Known rows, with every step that occurs:
sove-pirol-panik: |   4.6 |  11.4 | -13.8 |  -3.3 |  -0.5 |   8.6 | -26.4 |  -9.8 |   2.1 |  10.3 |  -2.2 |  -8.5 |   2.1 |  -4.3 |   2.1 |   3.6 |  33.5 | -16.7 |  -1.3 |  27.8 |
vusu-pirol-dabon-pogogi: |  13.5 |  11.9 |   3.3 |  29.9 |   0.3 |  -6.2 | -27.1 |   3.2 | -13.8 |   4.4 |   7.4 |  -0.6 |  -4.9 |  -6.6 | -37.4 |  18.1 | -12.3 |  -7.5 |   3.5 |   2.2 |
sabi-pogogi-sove-pirol-tobev: |   1.9 | -16.0 |  -3.9 | -22.4 | -26.9 |  33.5 | -41.8 | -17.6 |  13.5 |  -1.6 |  -5.6 |  21.2 |  24.3 |   6.7 |  -7.6 |   4.2 |  18.2 |  -1.5 | -16.5 |  24.2 |
pogogi-sove-pirol: |   8.6 |  -3.7 |  -6.5 | -14.2 | -12.6 |  16.7 | -14.3 |  -8.7 |  18.5 |  -0.9 |  14.7 |  -0.6 |   0.8 |   9.6 |  -0.1 |  -2.1 |  12.2 |   3.3 |  -0.8 |  20.3 |
panik-pogogi-tobev-pirol: |  22.0 |   3.3 |  -6.0 |  13.0 | -39.3 |  17.2 | -21.7 | -33.3 |  -3.1 |   0.9 |   3.8 |   3.3 |  10.0 |  39.5 |  -6.8 |  -4.1 |  23.2 |  11.8 | -21.8 |   2.3 |
pogogi-pumani-pirol-dabon: |   1.6 |  22.2 |  10.7 |   7.8 |  -5.9 |  25.6 | -17.7 | -10.2 |   6.9 | -27.6 | -14.8 |   2.4 |  -6.2 |  25.1 | -21.5 |   3.3 |  -2.1 |  24.2 |  -9.6 |   5.9 |
dabon-pogogi-sove: |  12.0 |  -4.7 |   3.2 |  15.2 | -11.5 |  -1.0 | -25.7 |  -5.1 |  31.5 |  -4.5 |  31.5 |  -3.4 |  -4.3 |   4.9 | -14.0 |   5.2 |   1.4 |   9.1 |   7.5 |   4.0 |
pogogi-tobev-pirol: |   7.9 |   4.3 |  -3.1 |   9.9 | -26.9 |  10.7 | -25.9 | -28.3 |   1.3 |  -7.3 |  -5.6 |   8.9 |   8.5 |  24.2 |  -6.7 |  -2.2 |   8.8 |  11.5 | -14.0 |   5.9 |
sove-pirol-tobev: |   3.3 | -13.3 |   0.3 | -10.0 |  -8.5 |  27.8 | -26.3 |  -0.4 |  -6.9 |   0.2 | -10.1 |   3.9 |  15.4 |   9.2 |   4.4 |   1.3 |  22.3 | -10.8 | -11.6 |  18.1 |
sabi-pogogi-tobev: |   3.5 |  -3.1 |  -7.3 |  -9.8 | -27.1 |   9.9 | -19.2 | -24.0 |   5.9 |  -4.0 |   1.4 |  23.9 |  20.7 |  14.5 | -17.2 |  -7.2 |   0.4 |   9.9 | -10.2 |   5.5 |
sabi-pogogi-pumani: |   5.2 |  -2.9 |   4.9 |  -1.1 |  -4.9 |  20.2 | -18.3 |   0.4 |   2.1 | -17.3 | -11.3 |   6.6 |  12.2 |   2.0 | -10.9 |   2.7 |   5.4 |   9.6 | -15.5 |   0.8 |
dabon-pogogi-pumani-pirol-panik: |   6.8 |   8.3 |  -6.5 |  28.0 |   0.8 |  17.4 | -42.3 | -20.1 |  31.1 | -12.3 |  10.1 | -15.4 |   0.6 |  14.1 | -17.0 |   6.9 |  19.8 |   4.5 |  -5.9 |  12.2 |
panik-pogogi-tobev: |  15.1 |   0.8 |  -5.8 |  -1.6 | -34.4 |  18.2 | -11.1 | -20.7 |   3.0 |   4.9 |  23.3 |   0.7 |  10.3 |  38.0 | -13.5 |  -6.5 |  15.7 |  13.5 |  -7.5 |  -0.9 |
vusu-pirol-dabon: |  -2.8 |  19.2 |   1.9 |   7.7 |  -1.1 |   1.9 | -11.3 |  -0.7 | -21.4 |   8.1 |  -6.8 |   2.1 |  -5.0 |  -5.3 | -30.3 |  17.4 | -15.2 |  -2.7 |  -0.2 |   4.0 |
dabon-pogogi: |  15.5 |  -7.5 |   1.4 |  21.9 |   1.2 |  -7.2 | -15.8 |   4.3 |   7.3 |  -3.4 |  15.0 |  -3.4 |  -0.7 |  -1.7 |  -5.9 |  -0.7 |   3.0 |  -5.1 |   3.9 |  -2.0 |
tobev-pirol-dabon-pogogi-pumani: |  28.8 |  21.9 |  19.7 |  47.7 |  -7.2 |  12.1 | -57.5 |   3.0 |  -5.3 | -30.9 | -13.6 |  -4.6 | -10.5 |  13.0 | -20.4 |  15.6 |  16.9 |  15.3 | -11.6 |   4.0 |
pumani-pirol-tobev: | -13.7 | -11.7 |  -2.0 |  -5.0 | -11.1 |  22.6 | -10.7 | -21.8 |  11.7 |  -3.4 | -13.6 |   9.5 |  14.9 |  18.0 |  -3.1 |  -1.7 |  -1.1 |   2.8 | -13.3 |   5.3 |
sove-pirol-dabon-pogogi: |  33.3 |  10.4 |   4.2 |  20.0 |  -3.6 |   2.3 | -35.4 |   7.6 |  -7.2 | -11.2 |   1.0 |   3.1 |  -6.0 |   4.0 | -13.9 |  -0.4 |  18.2 |  -7.8 |   3.8 |  18.4 |
dabon-pogogi-pumani-pirol: |  15.5 |  -9.8 |  -0.3 |  24.2 |  -0.2 |  18.1 | -18.0 |  -8.1 |  24.3 | -23.8 |  10.1 |  -7.9 |   3.3 |  21.2 | -13.8 |  -6.2 |   1.2 |  11.5 |  -9.3 |  -0.7 |
sabi-pirol-dabon: |   4.1 |  12.2 |  -0.5 |  -0.1 |   1.1 | -14.1 |  -7.9 |  -7.7 | -10.6 |   2.0 | -11.1 |  24.6 | -10.1 |   4.4 | -19.9 |  -5.9 |   8.8 |   8.9 |   3.2 |  11.3 |

Rows:
|  15.7 |  12.2 |   3.3 |  24.2 |  -5.4 |  -2.9 | -19.4 | -13.5 |  10.3 | -14.8 |  -1.4 |   8.6 |  -7.8 |  12.7 | -20.6 |  -3.4 |  -3.4 |   4.7 |   0.7 |   6.5 |	pumani-pirol-dabon-pogogi
|  17.0 |   7.6 | -11.1 |  11.8 | -12.0 |   7.7 | -52.1 | -14.7 |  33.7 |   6.3 |  29.7 | -11.2 |  -1.6 |   0.6 | -11.7 |   9.2 |  34.5 |  -8.5 |   6.1 |  31.5 |	dabon-pogogi-sove-pirol-panik
|   7.5 |  18.6 |  -0.9 |  11.5 | -11.3 |  26.8 | -31.9 |  -8.3 |   6.1 |   3.5 |  12.1 | -23.9 |  -1.1 |  17.4 | -12.3 |  16.8 |  39.3 |   7.5 |  -9.4 |   7.0 |	pirol-panik-pogogi-pumani
|  18.5 |  -4.7 |   9.8 |  27.8 |   1.8 |  13.2 | -30.8 |  12.3 |  11.1 | -19.8 |  15.8 | -13.4 |  -0.4 |   8.7 | -13.2 |   6.1 |   9.1 |   8.7 |  -2.3 |  -3.8 |	dabon-pogogi-pumani
|  15.9 |   7.1 |   1.7 |  15.5 |  -9.7 | -15.2 | -34.7 | -12.8 |  20.7 |  -2.7 |  20.9 |  20.4 | -13.7 |   9.3 | -33.7 |   0.2 |   9.6 |  18.4 |  10.1 |  14.8 |	sabi-pirol-dabon-pogogi-sove
|  -9.8 |  15.9 |  -6.6 |   6.5 |  -1.6 |  23.8 | -25.3 | -23.9 |  23.4 |  -8.7 |  -3.8 | -12.5 |   0.8 |  15.7 | -11.4 |   7.6 |  16.6 |  10.6 |  -9.7 |  12.9 |	pogogi-pumani-pirol-panik
|  20.1 |  12.9 | -19.7 |  -5.7 | -33.6 |  26.4 | -35.7 | -30.6 |   5.2 |  16.0 |  21.6 |  -6.6 |  12.4 |  33.4 | -11.4 |  -1.9 |  48.5 |  -3.3 |  -8.1 |  27.8 |	sove-pirol-panik-pogogi-tobev
|  15.1 |  15.7 |   1.2 |  26.4 | -22.8 |   4.6 | -42.9 | -12.5 |  -5.9 |   1.1 |  20.9 |   5.7 |   4.1 |  15.2 | -49.3 |  13.7 | -10.8 |   5.3 |   3.9 |   5.5 |	vusu-pirol-dabon-pogogi-tobev
|  12.7 | -12.6 |  -1.6 | -14.8 | -32.1 |  41.3 | -32.0 | -14.8 |  11.5 |   8.2 |  16.5 |  -1.3 |  13.2 |  29.1 |  -3.1 |   5.4 |  34.2 |   3.3 | -13.6 |  18.4 |	panik-pogogi-sove-pirol-tobev
|  12.4 |  17.8 | -10.3 |  19.2 | -16.8 |   4.9 | -27.2 | -27.9 |  -3.9 |  14.6 |  -8.4 | -11.0 |  -2.8 |   9.8 |   2.8 |  12.2 |  41.1 |  -8.4 | -17.4 |  11.1 |	tobev-pirol-panik-pogogi
|  10.5 |  -0.5 |  -7.3 |   3.7 | -31.3 |   9.1 | -30.2 | -36.2 |  -0.6 |  -8.6 | -18.3 |  26.1 |  20.7 |  17.1 | -10.0 |  -5.9 |   8.2 |   8.8 | -24.5 |   8.5 |	sabi-pogogi-tobev-pirol
|  19.9 |  17.6 |  12.3 |  27.8 |  -3.8 |  -8.3 | -32.3 |   6.9 |  -2.4 | -11.5 |   3.7 |   3.2 | -10.2 |   0.4 | -20.5 |   7.5 |   3.8 |   2.7 |   7.7 |   2.0 |	pirol-dabon-pogogi
|  21.7 |   7.2 |  -0.7 |  19.0 | -20.4 | -11.0 | -39.5 | -20.1 |   5.2 |  -4.4 |  16.7 |  27.6 |  -1.2 |  25.3 | -40.7 | -10.4 |  13.5 |  18.6 |   6.3 |  13.3 |	sabi-pirol-dabon-pogogi-tobev
|   2.5 |   6.5 | -19.5 |  -6.0 | -18.5 |  -0.7 | -20.5 | -36.5 |  24.4 |  27.6 |  27.6 |   4.8 |  -3.7 |  17.1 | -18.4 |   3.0 |  39.3 |   9.5 |  -0.1 |  20.4 |	sabi-pirol-panik-pogogi-sove
|  25.3 |  26.5 |   4.4 |  18.7 | -43.5 |  16.6 | -37.2 | -29.6 | -13.1 |  -6.9 |  -6.4 |  10.6 |   0.0 |  41.2 | -21.7 |   3.7 |  23.7 |  20.7 | -16.5 |   6.5 |	panik-pogogi-tobev-pirol-dabon
| -10.2 | -19.7 |  -3.4 |  -8.8 |  -2.2 |   3.9 | -15.0 | -12.3 |  -2.1 |  10.6 |  -8.9 |  21.8 |  10.8 |   8.9 |  -9.4 |  -3.3 |  14.3 |   1.7 |  -7.1 |   9.6 |	sabi-pirol-tobev
|   4.8 | -16.5 |   7.5 |  22.3 |  -8.9 |  36.0 | -41.7 | -10.7 |  22.7 | -23.0 |   1.7 |  -4.2 |  14.6 |  26.8 | -16.4 |   4.9 |   7.5 |  10.7 | -15.1 |   1.1 |	dabon-pogogi-pumani-pirol-tobev
|  12.3 |  -4.7 |  -4.1 |   3.7 | -12.3 |  32.3 |   2.9 | -16.3 |  12.2 | -10.6 |   5.7 | -11.2 |   3.2 |  37.7 |  -7.0 |  -6.7 |  12.3 |  17.1 | -20.3 |  -1.3 |	panik-pogogi-pumani-pirol
|  16.4 |  19.9 |   7.2 |  10.9 | -17.2 |  32.5 | -12.7 | -14.8 |   0.9 | -19.1 |  -3.3 |  -3.5 |  -6.1 |  38.8 | -21.9 |   1.4 |  12.2 |  24.0 | -15.4 |   2.3 |	panik-pogogi-pumani-pirol-dabon
|   0.2 |  14.6 | -12.7 | -10.5 | -12.9 |  15.1 | -37.0 | -19.9 |  25.8 |   9.1 |  15.0 |  -8.2 |  -1.6 |   2.8 |  -5.0 |   9.8 |  31.3 |  -3.8 |   2.7 |  32.5 |	pogogi-sove-pirol-panik
|   3.7 |  14.4 | -21.2 |  -1.6 | -35.5 |  21.1 | -21.6 | -52.8 |  22.6 |  12.8 |  19.3 |  -1.2 |  11.4 |  43.4 | -17.6 |  -4.9 |  26.3 |   8.7 | -10.8 |  14.6 |	pumani-pirol-panik-pogogi-tobev
|  -1.9 |  -2.6 |  -1.1 |   2.4 |  -0.5 |  26.3 |  -2.8 | -12.9 |  16.7 | -20.3 |  -4.3 |  -5.0 |   3.1 |  23.3 |  -6.7 |  -4.6 |  -2.0 |  16.6 | -13.5 |   1.7 |	pogogi-pumani-pirol
|   2.2 | -11.3 |   3.6 |   1.7 | -20.8 |  49.9 | -20.1 | -19.8 |  10.1 | -10.6 |  -2.0 |  -5.6 |  15.8 |  43.9 |  -9.8 |   2.8 |  19.7 |  16.3 | -26.8 |   0.4 |	panik-pogogi-pumani-pirol-tobev
|  26.0 | -10.8 |  -5.7 |   8.4 | -11.4 |   8.1 | -29.9 |  -4.4 |  25.6 |  -4.7 |  28.8 |  -2.6 |   1.1 |   7.3 |  -7.1 |  -3.4 |  15.3 |  -1.6 |   2.4 |  19.0 |	dabon-pogogi-sove-pirol
|  -0.5 |  12.1 | -20.0 |   8.4 |  -8.5 |   7.2 | -13.0 | -19.0 |  -9.0 |  33.8 |  14.5 | -18.4 |   4.4 |   0.7 | -19.8 |  21.3 |  16.9 | -16.7 |  -7.3 |   8.4 |	vusu-pirol-panik-pogogi
|   7.6 |  19.2 | -11.6 |   3.1 | -33.5 |  16.7 | -33.3 | -31.9 |  10.2 |  15.7 |  24.7 |  -6.7 |   7.6 |  29.7 | -18.2 |   6.8 |  34.1 |   7.1 |  -4.3 |  11.8 |	pirol-panik-pogogi-tobev
